Each row comes from the steps of one walk. Every step used is in the known rows, and no mark comes twice. Write the walk behind each row, first mark first.
Known rows:
V M Q B C: [ 0.45 -0.43  1.15 -0.21  1.43  0.60 -0.29 -1.33 -0.83  1.61  0.40 -1.16
 -0.28 -0.51  0.59 -3.88  3.45  4.86 -0.10 -2.34 -2.12  3.24  1.33  1.40
  3.30  0.70 -2.54]
N G: [ 0.56  0.52 -0.48  3.11  1.69  3.16  2.23  0.68  0.03  0.02 -0.18 -1.38
  0.93  0.57  2.55  2.66  0.36 -2.49 -2.09 -1.39 -0.20 -1.23  0.22  0.08
  0.53  3.22  0.33]
F B V M: [ 1.87 -0.10 -1.78 -3.26  0.28 -0.45 -1.69 -2.24 -1.22 -1.48 -1.18 -0.03
 -4.32  1.28  2.85  4.61 -3.05  2.34  0.19  1.58 -1.24  0.11  1.44 -1.23
 -3.15 -1.11  1.09]
F B Q A: [ 0.87  0.19 -1.69 -1.94 -1.93 -1.50  1.28 -0.42  0.76 -1.23 -0.69  0.24
  0.29 -0.07  1.15 -1.22 -1.27 -2.17 -0.35  0.83  1.50  1.51  3.22 -0.49
 -2.32  0.52  2.29]
V A: [ 2.17  0.64 -1.07  3.37  0.26  1.87 -1.48  1.33  0.53  0.68  0.95 -1.51
 -1.08 -2.50  2.79  0.15 -0.10 -0.45 -1.66  1.84  0.04 -1.60  0.58 -1.01
  1.07  1.56  0.10]
Q A B: [-1.66  0.62  0.03  3.23 -2.78 -0.18  2.95 -0.08  1.68 -0.79 -0.90 -1.66
  2.06 -3.00 -3.22 -2.94  0.70 -0.26 -0.85 -0.03  1.02  0.72  1.48  1.45
 -1.83  2.13  1.94]
M Q: [ 1.05  1.41  2.14  2.36 -0.40  2.19 -1.82 -0.42  1.63  0.85 -0.49 -1.46
  0.89 -0.70 -1.14 -0.76  2.07  0.13  0.07 -1.28 -0.08  0.20 -1.05  1.67
 -0.47  2.83  0.24]
G N M Q A: [-0.82  0.15  0.99  1.84 -1.18 -2.06 -0.55  0.29  0.44 -2.39 -1.09  0.60
  5.22 -0.43 -4.50 -7.73  2.32 -2.74 -2.96 -2.35 -0.06 -0.97  1.50 -2.30
  0.81  1.00 -2.03]
M Q A F: [-2.65 -0.04  0.23  3.21 -2.62 -1.06 -1.68  2.10  0.77  0.90  2.22 -1.91
  3.86 -1.82 -3.22 -5.51  0.15 -0.76  1.47 -2.06  1.28 -0.07 -0.79  0.77
 -1.18 -1.99 -0.98]
G N: [ 0.77 -1.36  1.03  1.38 -1.21  2.70  1.61 -0.85 -1.05 -2.93 -2.67 -2.20
 -0.61 -0.27  0.70  2.75  0.34 -3.35 -2.85 -0.72  2.45  2.08  0.63 -3.52
  0.69  3.27  0.79]
M Q A F B: [-2.70 -0.86 -0.06  0.13 -3.87 -0.73 -1.17  1.30 -1.74  0.13  2.05 -0.81
  2.40 -2.41 -5.25 -5.69 -1.69 -0.16  2.96 -1.47 -0.15  0.73 -1.09  1.17
 -2.04 -2.19  1.71]
N M Q: [ 1.14  2.90  0.73  2.15  1.19  0.41 -2.14 -0.91  2.16  0.73 -0.61  1.38
  2.45  0.30 -2.53 -2.10  2.14 -0.71 -0.86 -1.66 -2.50 -1.72 -2.27 -0.42
 -0.51  2.33 -2.85]
F B C: [ 1.93 -0.76 -0.65 -2.44 -1.07  3.45  1.64 -2.88 -4.31 -0.49 -2.62  0.08
 -3.33 -0.97  1.88  3.40 -1.52 -1.29 -0.25 -0.77  0.01  1.84 -0.88  1.61
 -1.61  3.28  3.27]
A B: [-0.15  0.96  0.98  2.36 -1.21  1.62  2.52 -1.12  1.54 -0.04 -1.15 -0.66
 -0.35 -1.45 -1.59  3.01  0.58 -0.10 -0.60  0.22  0.10  1.69 -1.64  0.66
 -0.90  3.83  1.70]
N M Q A B: [-1.92  2.41  1.16  2.87 -1.03 -2.59 -0.44  0.01  2.95  0.49  0.16  1.70
  4.86 -1.53 -6.82 -7.99  2.90  0.60 -0.76 -1.33 -2.05 -1.75 -0.91  1.88
 -0.59  1.42 -1.27]
B A F: [ 1.52 -0.91  0.92 -0.51 -0.47  2.77  0.85  2.62 -1.56  1.72  0.28 -0.25
 -1.06  0.16  2.95  4.12 -3.10 -1.80  0.62  0.76  0.79 -1.45 -3.02  1.05
 -0.14 -1.87 -0.13]
F B: [ 1.56  0.22 -0.78 -0.52 -2.06  3.16  0.89 -1.95 -1.43 -1.33 -2.44 -1.33
 -1.91 -1.57 -1.13  2.39 -1.94 -1.38  0.57  0.39 -0.67  1.77 -0.71 -0.47
 -3.28  3.07  2.89]
V M Q A F B C: [-1.79 -1.68 -1.50 -2.07 -2.84 -2.86 -1.49  0.30 -4.85  0.75  3.54  0.81
  0.57 -1.96 -1.24 -6.36 -2.44  2.46  0.15 -2.28 -1.36  0.45 -1.04  1.60
  0.30 -3.28  0.14]
G N M Q: [ 0.47  0.63  1.98  1.03  0.88  0.21 -0.94 -0.84  0.20 -1.54 -1.47  1.52
  2.62  0.99 -2.74 -1.56  2.12 -2.44 -2.54 -2.01 -0.95 -0.25 -1.75 -3.13
  1.57  2.26 -2.21]
C B V M Q A: [-0.36 -1.06  0.41 -3.56  0.79 -4.36 -2.70  0.01  1.74 -0.03  0.79  0.47
  0.08  2.45  0.97 -2.44  0.51  4.70 -1.67 -0.89 -1.44 -3.15  4.38  2.13
  1.39 -1.92 -1.36]
A B Q M: [-0.20  2.36 -0.40 -0.02  0.98 -2.08  2.96 -1.72  2.29  0.78 -0.32  1.62
  1.41  3.96 -0.60  0.82  0.70  0.54  0.39  1.99  1.84  2.25 -1.84  2.01
  0.38  0.98 -0.43]
B V A: [ 1.97  0.75 -1.30  0.84  2.39  1.22 -3.18  1.01  0.60  0.42 -0.07 -1.06
 -3.26  0.45  5.26  4.55 -0.17  0.70 -0.25  3.12  1.34 -3.65  2.43  0.12
  0.24 -0.87 -0.20]
G N M Q B V A: [-0.55 -0.78  1.00 -0.43  5.02 -1.55 -2.53  0.72  0.34 -0.79 -0.52  1.84
 -0.13  1.71  0.15 -3.17  3.83  1.82  1.40  1.46 -1.23 -1.31  2.99 -3.23
  5.52 -2.64 -3.14]
N M Q B V: [-0.16  1.23  1.16 -0.39  4.61 -0.50 -1.74 -1.14  2.71  0.19 -2.60  1.12
  0.74  2.90 -2.13 -1.03  4.03  2.41  3.02 -0.32 -2.40 -0.55  1.26  0.07
  0.15 -1.46 -3.30]

Which walk is each row?
[-1.35 -0.38  0.39  1.15 -1.94  0.08  3.13 -0.73 -1.42 -0.06 -1.39 -0.98
  0.45 -2.12 -0.22 -1.81  1.33 -0.02 -2.04 -1.00  2.04  0.54  1.29  3.15
 -0.95  2.87  2.31] -> Q A B C
[ 2.07 -0.39  0.01 -3.85  2.12 -0.17  2.56 -0.97  2.80 -0.06 -0.70  1.35
 -1.93  2.96  4.52  6.19  0.11 -0.73 -2.82 -0.08 -0.20  1.12  1.19 -0.77
  2.67  2.64  0.56] -> C B Q
[-0.07 -0.62 -1.60 -2.96  0.01 -0.27  0.95 -0.46 -0.74 -0.17  2.02  1.53
 -2.22  1.28  2.44  5.84 -3.28 -2.22  1.63  0.58  0.88  2.82 -2.44 -2.65
 -0.90 -1.97  1.27] -> A F B Q
[-3.27 -0.96 -0.51 -2.40 -1.37 -1.97 -2.69  0.78 -1.73 -0.14  1.04  0.07
 -0.02  0.36 -2.18 -1.83 -1.31  0.80  3.91 -0.14  0.99 -1.73  0.34  2.10
 -2.65 -4.56  1.87] -> M Q A F B V
[ 1.40  1.55  0.87  2.30 -0.26 -0.41 -2.91 -0.46  1.62  0.99  1.74 -0.68
  0.78 -0.90 -0.45 -1.97  0.89  2.24 -1.65 -1.14 -1.65  0.50 -0.65  0.01
  0.22  1.25 -2.17] -> V M Q
[ 1.19 -0.06 -0.43  1.16  0.40  0.92  1.76 -1.40 -0.46 -3.13 -2.89  0.51
  1.26  0.71 -1.13  1.35 -0.16 -4.41 -3.72 -0.83 -0.16  0.77 -0.57 -4.83
  0.38  2.14 -1.83] -> G N M
[ 0.07  0.89  0.15  3.62 -0.39  0.97  0.07  0.81  1.04  1.07  1.80  0.26
 -1.02 -3.07  0.58  0.59  0.78  1.12 -1.10  2.45 -0.51 -0.51 -0.62 -0.17
  2.01  2.34  1.57] -> V A B
[-2.29 -0.03 -1.03  2.58 -2.32 -3.37 -2.63  2.11  0.61  0.63  4.52 -1.50
  3.53 -1.55 -2.59 -7.15 -0.85  1.87 -0.20 -1.70 -0.66 -0.40 -0.30 -0.88
 -0.36 -3.59 -3.02] -> V M Q A F
[-0.56 -0.87 -1.85 -0.59 -1.96  1.95  0.86 -0.53 -2.55 -0.70  0.39 -0.70
 -1.69 -1.40 -1.43  3.00 -3.86 -1.45  1.89 -0.15 -0.65  2.30 -3.05 -2.06
 -2.57 -0.55  2.16] -> A F B
[-0.61  0.20 -3.08 -3.21 -0.14 -1.83  1.86 -0.95 -1.60  0.12  1.43  1.49
  0.72  3.61  0.09  1.50 -3.63 -1.31  3.07  1.57  1.06  3.15 -3.53 -0.54
 -1.26 -2.70  0.06] -> A F B Q M
[ 0.40 -0.18  0.20  1.29  0.62  1.69  0.73 -0.08 -2.30  1.85  1.44  1.35
 -2.91 -2.57  3.18  1.66  1.02  1.13 -2.08  1.48  0.20 -0.77 -0.85  2.04
  3.44  2.80  1.84] -> V A B C
[ 0.10  2.72 -0.25  3.28 -0.61 -1.63 -1.89  0.33  2.20  0.03 -0.79  0.37
  5.25 -0.78 -4.48 -8.13  2.41 -1.09 -1.31 -2.10 -1.58 -2.33  1.12  0.94
 -1.54  0.66 -2.66] -> N M Q A
[-0.16 -1.82 -1.58 -2.71 -1.06  2.39  1.78 -1.54 -5.72 -0.05  0.12  0.24
 -3.17 -0.71  1.48  4.48 -3.59 -1.48  1.24 -1.01  0.05  1.81 -3.65 -0.14
 -1.18 -0.36  2.44] -> A F B C
[-0.46 -1.27 -2.87 -4.09  0.28 -1.89 -1.13 -0.90 -2.32 -1.17  1.14  0.66
 -4.16  1.48  2.71  5.78 -4.90  1.92  1.74  1.00 -1.02  0.46 -1.20 -2.53
 -2.55 -4.63 -0.15] -> A F B V M
[-1.28  0.06 -2.23  0.49 -0.76 -2.49  0.95  1.98  1.85 -0.17  2.11 -0.82
  1.96  0.83  2.43 -0.44 -1.27 -2.72 -0.63 -0.10  3.35  0.72  1.11 -2.10
 -0.59 -3.19 -1.27] -> B Q A F
[ 1.82  2.21 -1.56  0.01  1.23 -0.79  1.28 -1.09  1.66  0.13 -1.36 -0.29
  1.70  4.39  1.89  1.06  0.28 -1.13  0.19  1.49  2.31  1.43 -0.39  0.53
 -0.57  0.42 -1.84] -> B Q M
[ 1.34 -2.85  1.73 -4.54  0.41  1.78  2.62  2.09 -1.32  1.46  0.13  1.05
 -2.37  1.46  3.04  5.59 -3.21 -0.20 -0.32 -0.02 -0.90 -1.54 -2.46  1.63
  2.34 -0.72  0.52] -> C B A F
[-2.68  0.97  2.44  0.91 -0.39 -2.26 -1.44  0.05  2.59  0.52 -0.60 -0.02
  1.39  0.19 -2.22 -1.99  2.81  2.55  1.65  0.15  2.01 -2.56  2.15  4.29
 -1.21 -0.35  1.60] -> M Q A B V
[ 0.14  1.40  0.89  0.05  0.95 -0.49  2.45 -0.95  3.16  0.68  0.11  1.74
 -1.14  1.19  2.27  5.33  1.12 -0.65 -1.05  1.27  1.87  2.08 -0.56 -0.34
  0.81  2.71  1.38] -> A B Q
[-0.47  1.06  1.25  3.15 -2.62  0.28 -1.86  0.77  1.73  0.40 -0.24 -2.63
  3.57 -2.05 -3.22 -6.48  2.26 -0.26 -0.56 -1.93  0.98 -0.88  2.02  2.51
 -1.56  1.63  0.19] -> M Q A
[ 1.96 -0.16  4.72 -0.32  1.00  3.10  0.33  1.48  1.19  2.30 -1.14 -0.88
  0.55 -0.42 -1.05 -2.61  2.90  2.49  2.66  0.13 -1.56  0.73  1.07  4.00
  1.57  0.91 -0.11] -> M Q B A
[-0.13 -1.07 -2.49  0.11 -1.37  1.23 -0.82  1.65 -3.17  0.42  3.47  0.11
 -2.32 -3.29  0.59  0.79 -3.61 -0.53  1.50  2.00 -1.14  0.21 -2.55 -2.06
  0.40 -1.98  1.76] -> V A F B
[ 0.26 -2.09  1.32 -0.54  0.47  2.94  2.52  2.60 -0.99  1.56 -0.53 -1.07
 -0.71 -0.79  0.88  1.17 -0.77  0.85  3.26  0.76 -0.36  1.78 -0.96  0.14
  0.96 -2.29 -0.96] -> Q B A F
[ 1.07  1.18 -1.25  0.63 -0.61 -1.62  0.65  0.68  3.03 -0.60 -0.38 -1.30
  1.93  0.38  2.69 -1.01  0.68 -2.30 -2.08  0.10  3.06  0.63  3.85 -0.31
 -0.98  0.20 -0.44] -> B Q A
[-2.67 -0.74  2.31 -0.29 -0.32 -2.78  1.69 -1.02 -2.31 -1.02 -0.96  3.03
  3.21 -0.39 -4.13 -6.22  3.00 -1.01 -3.21 -2.78 -0.06 -0.43 -0.32  0.78
  3.28  1.78 -0.07] -> G N M Q A B C
[-0.37 -0.72 -2.11  0.28  2.24  0.04 -2.83  2.38 -0.58  0.86  2.21 -0.47
 -3.15  0.70  5.39  5.14 -1.75  0.34  1.62  2.94  1.43 -3.26 -0.36 -1.57
  0.65 -4.93 -0.88] -> B V A F
[-1.81 -1.98 -2.02  0.55  2.96  0.35 -1.09  2.37  0.00  0.73  1.43 -1.44
 -2.83  0.22  3.31  2.48  0.42  2.64  4.11  3.13  0.35 -0.46  1.70 -1.95
  2.14 -5.21 -1.42] -> Q B V A F
[-0.36  0.47  1.26 -0.13  1.13  0.71  0.83 -1.43  1.67 -0.48 -2.05  0.12
 -2.78  1.42  1.25  6.76  0.82  1.03  0.68  1.50  1.75 -0.63  0.06  1.15
 -1.80  0.84  1.83] -> A B V
[ 0.13  1.84  1.00  2.45  2.02  0.61 -0.10 -1.03  2.61  0.50 -1.70  0.18
  2.66  0.00 -4.35 -5.37  4.51  1.15  1.62 -1.66 -3.67  1.66 -0.26 -0.70
  0.77  1.45 -3.50] -> N M Q B
[ 1.75 -0.11 -1.70 -1.93  1.24  0.98 -2.68 -0.12 -1.68 -0.39 -0.39  0.27
 -4.92 -0.19  3.59  4.37 -1.79  0.80  1.54  3.88 -0.11 -2.29  1.60  0.26
 -0.84 -1.03  2.55] -> F B V A
[-3.27 -2.04 -0.22 -1.28 -2.31 -3.06 -0.42  0.48 -3.16 -2.45  1.22  2.16
  3.57 -0.82 -6.67 -6.80 -1.78 -2.78  0.34 -1.94 -1.02  0.24 -2.04 -3.65
  0.16 -2.50 -0.47] -> G N M Q A F B
[ 1.54 -1.24 -0.82 -4.36  2.66 -1.35 -0.16 -1.58  0.90 -1.10 -1.06  0.44
 -4.01  3.60  4.34  6.19 -1.52  3.26 -2.33  0.31 -1.56 -1.20  2.51 -0.25
  0.64 -0.43 -0.89] -> C B V M
[ 3.63 -1.78  2.96 -4.17  0.88  2.64  2.22  0.64 -0.13  0.94 -2.10  1.00
 -2.07  1.35  3.02  4.55 -1.24  0.04 -2.00  0.38 -1.18 -1.84  0.17  2.90
  1.63  2.77  1.34] -> C B A
